Each row comes from the steps of one walk. Every step used is in the known rows, and no mark comes twice. Write the walk behind each row, first mark first.
(in the rows, 128 means zero)
Known rows:
B, C, T: 157 135 117 132  98 141 132 100 123  89 148 139 185 115 135 101 102 116 131  91 142 136 127 125 153 112 142 134 135 119 143  79 115 146 108 146 118 107 121 163 131 109 134 120 109 148  97 149 187 118 123 129 138 162 139 129 124 122 125 113
B, C, F: 156 132 127 114 103 129 118  98 123  97 159 139 200 111 131 105 108 120 128 108 145 155 121 101 151 136 129 131 141 120 144  76 133 141 108 130 125  63 127 159 131  86 120 122 115 138 116 146 159 124 130 126 148 137 124 131 113 125 123 119
F, V, W: 136 125 120 156 119 108 136 143 128 151 147 118  93 102 133 148 109 121 104 126  87 147 116 141 104 115 151 137 144 127 130 104 121 143 156 131 145 178 128 104 118 121 104 131 133 165 148 130 116 139 140 128 118 124 117 143 130 144 143 126
L, R: 161 136 120 121 159 117 148 146 125 104 105 160 132 152 127 149 114 126 146 149 145  93 142 142 137 137 124 138 127 128 120 177 160 122 133 147 123 127 133 126 124 144 114 132 141  74 112 131 131 130 120 138 128 124 123 127 129 132 104 120
R, N, W: 147 133 106 117 140 116 127 114 131 180 148 141  48 173 134 156 146 119 136 126 154  89 132 160 110 123 120 136 114 129 121 184 117 126 139 109 178 166 127 131 100 130 137 139 142 116 152 105  99 125 137 116 132 148 139 116 126 134 105 124
T, C: 125 130 142 126  99 103 115 105 142 170 135 112 144 146 123 103 111 123 155 133 128 123 134 122 114 118 117 120 136 124 126  92 122 125 112 152 116 137 113 138 121 111 131 119 128 121 126 127 128 136 124 134 128  97 121 111 135 127 121 130
L, R, N, W, V: 131 124 106 149 135 141 117 131 122 144 150 171  49 168 141 171 157 144 136 141 149 114 127 136 107 117 137 133 104 113 118 188 126 125 135  93 168 142 137 127  81 147 133 134 142 101 132 109  86 133 125 113 114 148 136 131 130 140 118 152
V, W, B: 144 120 122 133 120 107 147 124 154 167 130 110  79 120 123 140 107 122 113 128 132 122 110 128 120 116 124 142 123 120 135 111 100 133 136 151 136 172 147 135  84 126 151 147 130 160 117 123  51 122 135 137 132 138  97 132 125 131 125 116
L, N, R: 137 140 103 112 164 144 128 153 112 143  95 154 137 155 126 176 134 128 134 135 147  78 136 146 149 146 116 131 122 123 120 207 154 121 146 136 134 117 150 138 126 146 121 143 142  84 140 142 122 125 125 126 131 105 139 125 130 132 110 125
F, V: 141 130 109 127 122 114 119 133 126 158 157 132 199 135 133 134 116 121 127 133  84 136 126 113 122 122 154 126 148 138 130 100 142 148 124 141 134 140 118 111 144 124  96 125 142 129 159 121 125 139 139 144 126 113 120 141 127 147 139 143
R, L, N: 146 166  95 102 181 123 149 144 106 136  94 148 125 154 121 174 143 113 140 137 146  67 140 145 141 147 101 133 123 143 105 204 149 106 132 106 156 135 137 135 126 152 134 137 145  88 145 118 138 120 128 126 120 100 142 126 122 133 108 117
W, N, R, L: 129 137 124  79 178 172 150 164 116 107  84 162 129 137 119 162 148 129 137 145 156  78 152 159 149 144 115 130 119 130 115 211 148 122 135 137 131 125 151 122 178 162 133 135 138  87 130 125 134 126 111 133 130 112 139 131 129 146 121 124
N, L, R: 146 138 117 103 173 148 143 163 117  95  79 168 125 145 122 165 130 134 149 152 146  83 142 140 146 148 120 136 123 122 119 206 171 125 137 148 118 119 142 134 151 152 114 136 143  66 114 138 126 130 112 138 124 114 128 129 135 139 105 118
N, R, L: 139 144 115  85 176 163 145 156 118 109  71 169 125 148 122 168 143 131 150 148 151  80 149 147 144 145 114 133 120 123 116 199 156 121 137 141 132 110 147 129 165 152 117 129 140  85 114 123 135 129 110 137 125 107 138 132 131 135 110 123
R, L, N, W, B, C, F: 150 138 111  84 123 121 119 101 125 101 136 137 149 124 124 118 135 123 118 108 168 139 120  97 151 141 112 131 126 125 144 106 123 132 116 101 148  78 142 165 130  95 142 134 119 131 116 128 115 113 132 121 146 137 120 131 112 117 119 119
T, C, F, V, W, N, L, R: 125 127 131  98 155 144 137 169 115  81  91 141 126 118 117 147 147 135 119 138 136 114 138 136 143 146 122 124 131 133 126 187 157 129 142 123 120 123 147 120 188 149 121 137 135  89 138 137 128 131 118 125 125 110 128 133 134 146 134 126
R, L, N, W: 146 144  95 101 165 116 126 128 125 161 129 146  23 172 129 165 153 122 138 131 168  73 136 160 123 129 111 136 114 132 115 204 131 121 141  96 183 173 133 135 112 136 137 143 144 102 149 104  92 123 132 117 125 129 136 119 128 131 103 124
L, R, N, W, V, F: 124 125 143 169 139 128 120 133 129 136 129 147  93 160 153 144 148 138 138 162 114 143 129 125  92 144 139 130 103 122 118 132 139 113 148  96 129 102 126 119  82 146 134 117 142 118 121 115 107 136 126 124 107 164 147 135 132 132 126 144
L, R, N, W, V, F, T, C, B:  88 126 133 146 118 126 114 105 136 140  92 119  83 134 125  95 148 142 133 150 111 142 127 120 117 112 116 122 116 134 135 100 121 102 132 113 124 137 108  97  90 123 127 121 113 130  83 115 130 124 132 125 124  98 124 115 131  84 127 133
F, C, T: 129 129 134 154 105 121 134 106 133 107 142  99 174 114 128  92 102 121 142  92 132 138 130 119 136 112 134 123 140 136 132  95 118 136 100 157 106 126 103 139 139 127 119 111 111 160 120 133 197 125 132 132 130 145 140 125 128 111 130 124
B, C, F, T: 139 119 138 147 102 125 130 106 136  84 138 102 202  95 132  81 115 127 123  94 101 168 125 119 148 131 135 123 145 134 136  68 129 133  98 132 106  80 108 135 167 109 119 110 107 163 117 140 188 124 127 129 143 157 128 126 123 104 138 122
L, R, N, W, V, F, C:  88 120 169 171 134 101 118 126 126 126 120 106  91 136 133 122 130 141 141 150 118 160 127 109  84 133 120 122 117 130 113 124 120 101 139 113 105 112 106 112  81 138 124 112 132 121 122 113 137 131 132 127 108 141 141 122 134 102 125 138
L, R, N, W, B, C: 142 128 120  90 126 114 126 105 128 124 122 153  97 143 122 135 121 127 118 125 167 124 118 116 129 121 113 144 113 107 140 119  95 125 137 118 141 127 148 160  75 104 161 149 130 102  89 127  76 108 126 127 141 149 114 118 123 112 104 107
V, F, C, B:  88 128 151 154 124 121 121 103 133 149 108 107 124 116 121  92 103 131 138 158 106 145 119 110 118 114 120 130 129 137 136  77 121 109 130 153 102 139  99  97  57 110 113 121 113 143  90 126 143 125 140 144 129  96 118 119 123  84 119 119
F, T: 135 119 135 161 120 122 143 123 145 125 128 102 169 118 131 102 113 125 136 112  89 134 131 146 136 123 138 126 140 137 121 104 129 129 107 152 106 136 104 117 153 137 121 116 120 155 129 130 166 130 127 139 132 148 126 121 131 113 132 125

Which walk is each row?
136 131 128  98 174 155 148 171 116  93  90 161 130 137 119 158 136 132 135 149 152  81 144 151 152 147 119 132 122 128 118 219 161 125 133 142 117 133 148 127 162 162 132 142 141  68 131 139 125 128 112 134 129 122 131 127 133 149 114 118
W, N, L, R
124 114 141 135 126 128 151 152 127 149 169 111 118  97 126 132 121 113  90 122 111 130 124 165 123 115 146 131 139 141 125 135 107 140 140 129 135 195 137  98 138 142 143 142 130 157 174 134 119 132 138 122 132 137 123 134 124 164 154 123
F, V, W, N
152 127 127 113  99 120 124 100 132 104 150 126 167 102 127 107 109 122 112 105 149 163 112  96 147 132 126 134 134 118 151  66 116 141 118 125 130  81 139 160 117  87 135 131 112 157 108 143 122 119 132 125 147 141 112 135 113 120 128 115
V, W, B, C, F
131 115 115 160 117 144 106 122 134 157 177 161  53 161 143 154 139 146 141 141 143 126 122 131 109 106 149 133 111 106 125 145 119 139 124 115 159 153 130 132  74 131 129 132 136 124 132 115  77 139 124 121 117 150 125 131 131 144 123 153
N, W, V
153 153 108 113 165 117 160 143 111 127  93 156 148 163 125 170 140 114 135 138 138  82 142 148 127 147 108 136 118 139 110 211 147 105 140 112 148 114 138 126 119 157 130 133 148  73 137 119 153 120 130 123 127 123 145 124 123 133 102 117
L, R, N
138 137  97  86 125 113 105 120 117 117 145 134 186 122 128 128 145 126 108 114 118 153 120  88 137 136 135 123 140 138 141  95 132 143 128  92 154  99 133 132 163 105 110 130 133 131 151 115 112 124 142 127 134 119 120 145 117 132 142 141
R, L, N, W, B, C, F, V
110 122 133 112 145 171 139 168 117 134 128 128 115 101 120 156 137 127 108 131 117 110 125 155 141 133 137 128 132 128 124 176 130 142 138 140 125 165 146 118 170 150 137 145 134 134 163 140 116 132 122 128 126 121 131 133 133 166 143 122
F, V, W, N, L
148 130 107 121 114 116 112 124 125 134 164 124 231 120 134 118 124 121 121 120  90 155 123  97 133 133 153 120 153 144 138  86 149 152 114 125 136  98 118 117 173 112  87 117 133 146 166 124 142 138 143 136 133 116 122 148 119 147 147 148
C, F, V
114 112 138 113 129 152 126 157 124 127 126 125 135 110 123 137 139 132 102 120 134 129 132 147 139 133 133 120 132 126 133 158 128 139 146 135 120 130 151 117 171 138 127 138 127 129 152 144 123 132 127 118 137 115 130 131 132 149 148 134
T, C, F, V, W, N, R
 88 122 140 157 100 130 111  99 141 148 107 111 126 120 126  80 126 139 137 148  96 154 122 111 123 107 125 121 126 131 139  60 119 112 117 138 106 134 101 101  89 113 124 116 107 150  82 125 136 129 131 135 125  91 118 118 131  88 134 135
W, V, F, T, C, B
143 130 133 120  93 113 112  97 140 132 151 110 185 127 126  93 121 122 144 113 138 147 129 101 136 135 120 115 142 133 138  81 138 134 100 134 125  78 116 147 154 100 116 112 117 141 138 132 153 134 132 126 140 111 123 124 121 128 131 135
T, C, F
117 121 150 145  92 102 121 105 148 144 125  87 152 129 123  79 117 129 148 117 103 143 134 127 118 116 121 113 140 132 124  74 118 121 105 147 100 133 101 126 149 119 131 110 118 141 120 126 155 134 122 133 127 113 124 108 139 108 135 132
F, T, C
131 124 126 148 102 102 125 131 131 139 150 103 111  94 131 126 118 122 103 117  93 167 115 122 107 121 146 127 148 130 136  81 123 143 147 119 141 150 126 112 140 107 100 124 126 176 150 130 126 140 141 121 122 117 116 143 128 138 151 131
T, C, F, V, W
102 116 164 167  90 108 113 109 148 139 123  88 156 127 133  78 128 137 146 129  87 168 130 113 103 125 128 109 130 130 122  57 121 114 112 131  90 109 100 122 137 123 133 101 118 149 115 124 150 138 120 130 116 126 130 115 141 107 144 143
W, V, F, T, C
155 123 121 102 100 121 113  91 135 113 158 130 158 119 129 105 118 124 120 106 161 154 115  94 148 131 124 132 130 118 152  75 117 143 110 122 138  77 136 165 118  86 136 131 115 145 113 135 110 118 133 126 151 147 112 130 114 120 122 121
N, W, B, C, F
129 126 102 156 131 135 108 127 124 161 167 160  48 165 141 166 149 142 136 137 150 115 121 132 113 113 140 132 109 113 120 170 122 130 129  95 168 156 133 133  70 137 135 138 140 113 141 115  75 134 128 114 114 141 132 130 129 142 121 152
L, N, W, V
 86 113 173 180 117 104 109 116 134 139 142  98  95 128 136 106 115 142 144 147 110 168 121 106  86 124 129 121 122 125 118  90 114 113 129 129  99 120 100 115  76 125 123 110 127 143 123 118 131 136 131 133 111 145 135 122 134 105 130 140
N, W, V, F, C
111 122 135 102 136 174 129 158 112 110 131 129 136  89 120 144 137 130 102 121 124 130 122 140 149 137 134 128 134 125 133 154 126 145 136 129 121 140 149 130 176 132 137 143 126 138 154 148 125 128 122 122 132 124 131 135 128 159 146 119
B, C, F, V, W, N, L
123 113 137 122 147 160 143 165 124 134 121 138 105 121 124 155 127 129 109 128 146 103 133 172 141 131 132 131 124 119 126 187 127 134 151 150 122 152 156 120 141 149 138 146 130 120 144 150 115 129 121 122 137 130 132 128 132 151 133 121
V, W, N, R
130 128 125 102 171 147 147 179 112  90  91 155 113 123 120 163 140 133 119 146 134  99 137 149 142 143 128 132 128 129 120 208 158 129 147 134 123 146 150 116 171 160 121 142 141  83 137 136 122 130 117 130 123 118 128 135 135 152 127 121
F, V, W, N, L, R
141 120 117 127 113 103 136 125 150 157 139 103 121 111 125 133 117 124  98 120 117 147 107 106 122 122 135 135 132 129 142  88 107 141 135 135 141 150 146 128 113 120 133 141 129 170 133 119  61 125 142 136 132 130  96 143 122 133 141 129
C, F, V, W, B
130 131 100 143 142 141 112 133 120 149 152 165  39 167 139 171 158 143 138 140 153 109 126 134 112 117 134 133 107 113 116 182 128 125 130  88 172 154 136 131  84 143 136 136 141 107 138 109  80 133 124 114 111 137 135 133 129 141 120 152
R, L, N, W, V
109 119 166 157  94 100 119 106 150 142 117  80 156 128 131  71 121 129 147 127  88 159 134 121 107 127 122 110 135 135 122  56 122 113 113 140  88 112  97 123 148 120 133 103 119 150 117 125 158 136 123 134 122 123 130 111 140 103 140 133
V, F, T, C
120 128 148 168 105 120 132 107 134 103 134  91 177 111 136  83 104 121 141 103 116 154 130 116 125 123 137 120 135 140 131  75 122 130 109 150  94 105  98 135 136 129 122 102 111 167 116 132 200 126 132 135 125 157 147 128 130 107 137 125
V, F, C, T
150 141 101 103 117 136 133 102 126  92 126 139 139 127 129 115 129 119 122  87 165 122 127 120 153 117 124 135 120 123 142 108 106 137 115 119 139 117 136 168 134 117 154 132 115 141  94 131 144 107 125 123 136 160 134 129 123 114 122 113
R, L, N, W, B, C, T
146 128 112 128  93 130 132 104 131  94 142 124 169 100 132 104 107 119 108  85 130 156 117 111 144 108 144 134 135 120 151  59  99 149 120 136 122 122 132 154 132 108 139 127 110 170  98 142 150 114 130 128 136 160 123 138 125 120 139 117
F, V, W, B, C, T
100 121 153 165  99  99 105 109 144 148 122  87 112 139 133  88 143 138 142 127 100 157 130 121 101 126 121 110 125 133 119  79 117 110 120 108 109 125 102 124 131 125 139 108 121 144 126 118 135 134 125 122 115 128 134 111 141 102 140 144
L, N, W, V, F, T, C
124 115 145 126 116 131 143 143 122 123 175 113 135  85 125 121 121 116  81 110 117 149 120 150 130 119 144 130 141 135 133 113 102 142 137 118 132 165 140 110 142 126 144 139 122 162 164 141 129 127 137 117 138 140 123 136 119 159 157 120
B, C, F, V, W, N
116 134 128  78 159 158 139 162 116  97  87 143 126 119 118 148 160 133 120 134 140 110 146 143 138 144 117 121 127 134 122 181 145 125 140 114 132 116 150 116 201 148 124 129 131 109 136 125 137 130 117 123 127 100 137 137 130 144 140 132
T, C, F, V, W, N, R, L
118 125 133 100 150 180 139 158 120 138 126 139 145 121 120 149 134 126 130 134 137  90 133 153 154 139 127 127 126 129 122 189 137 138 120 154 118 148 143 133 164 151 146 143 135 113 156 141 123 129 117 133 133 121 135 125 131 163 128 121
W, N, L
 75 134 137 146 141 127 116 113 123 143  98 120  67 126 123 114 134 140 135 161 124 138 121 112 113 117 112 129 115 136 129 116 120 100 138 114 127 144 108  98  56 122 119 126 118 131  92 113 125 122 138 132 118  93 127 121 125  83 119 128
R, L, N, W, V, F, C, B
 97 122 178 168 122  96 124 116 135 142 127  86 141 119 129  98  97 129 147 145 102 159 126 109  97 134 120 122 134 136 118  83 121 110 127 149  85 113  97 116  91 122 119 108 126 140 124 126 155 133 133 142 118 133 132 119 132 101 125 125
V, F, C
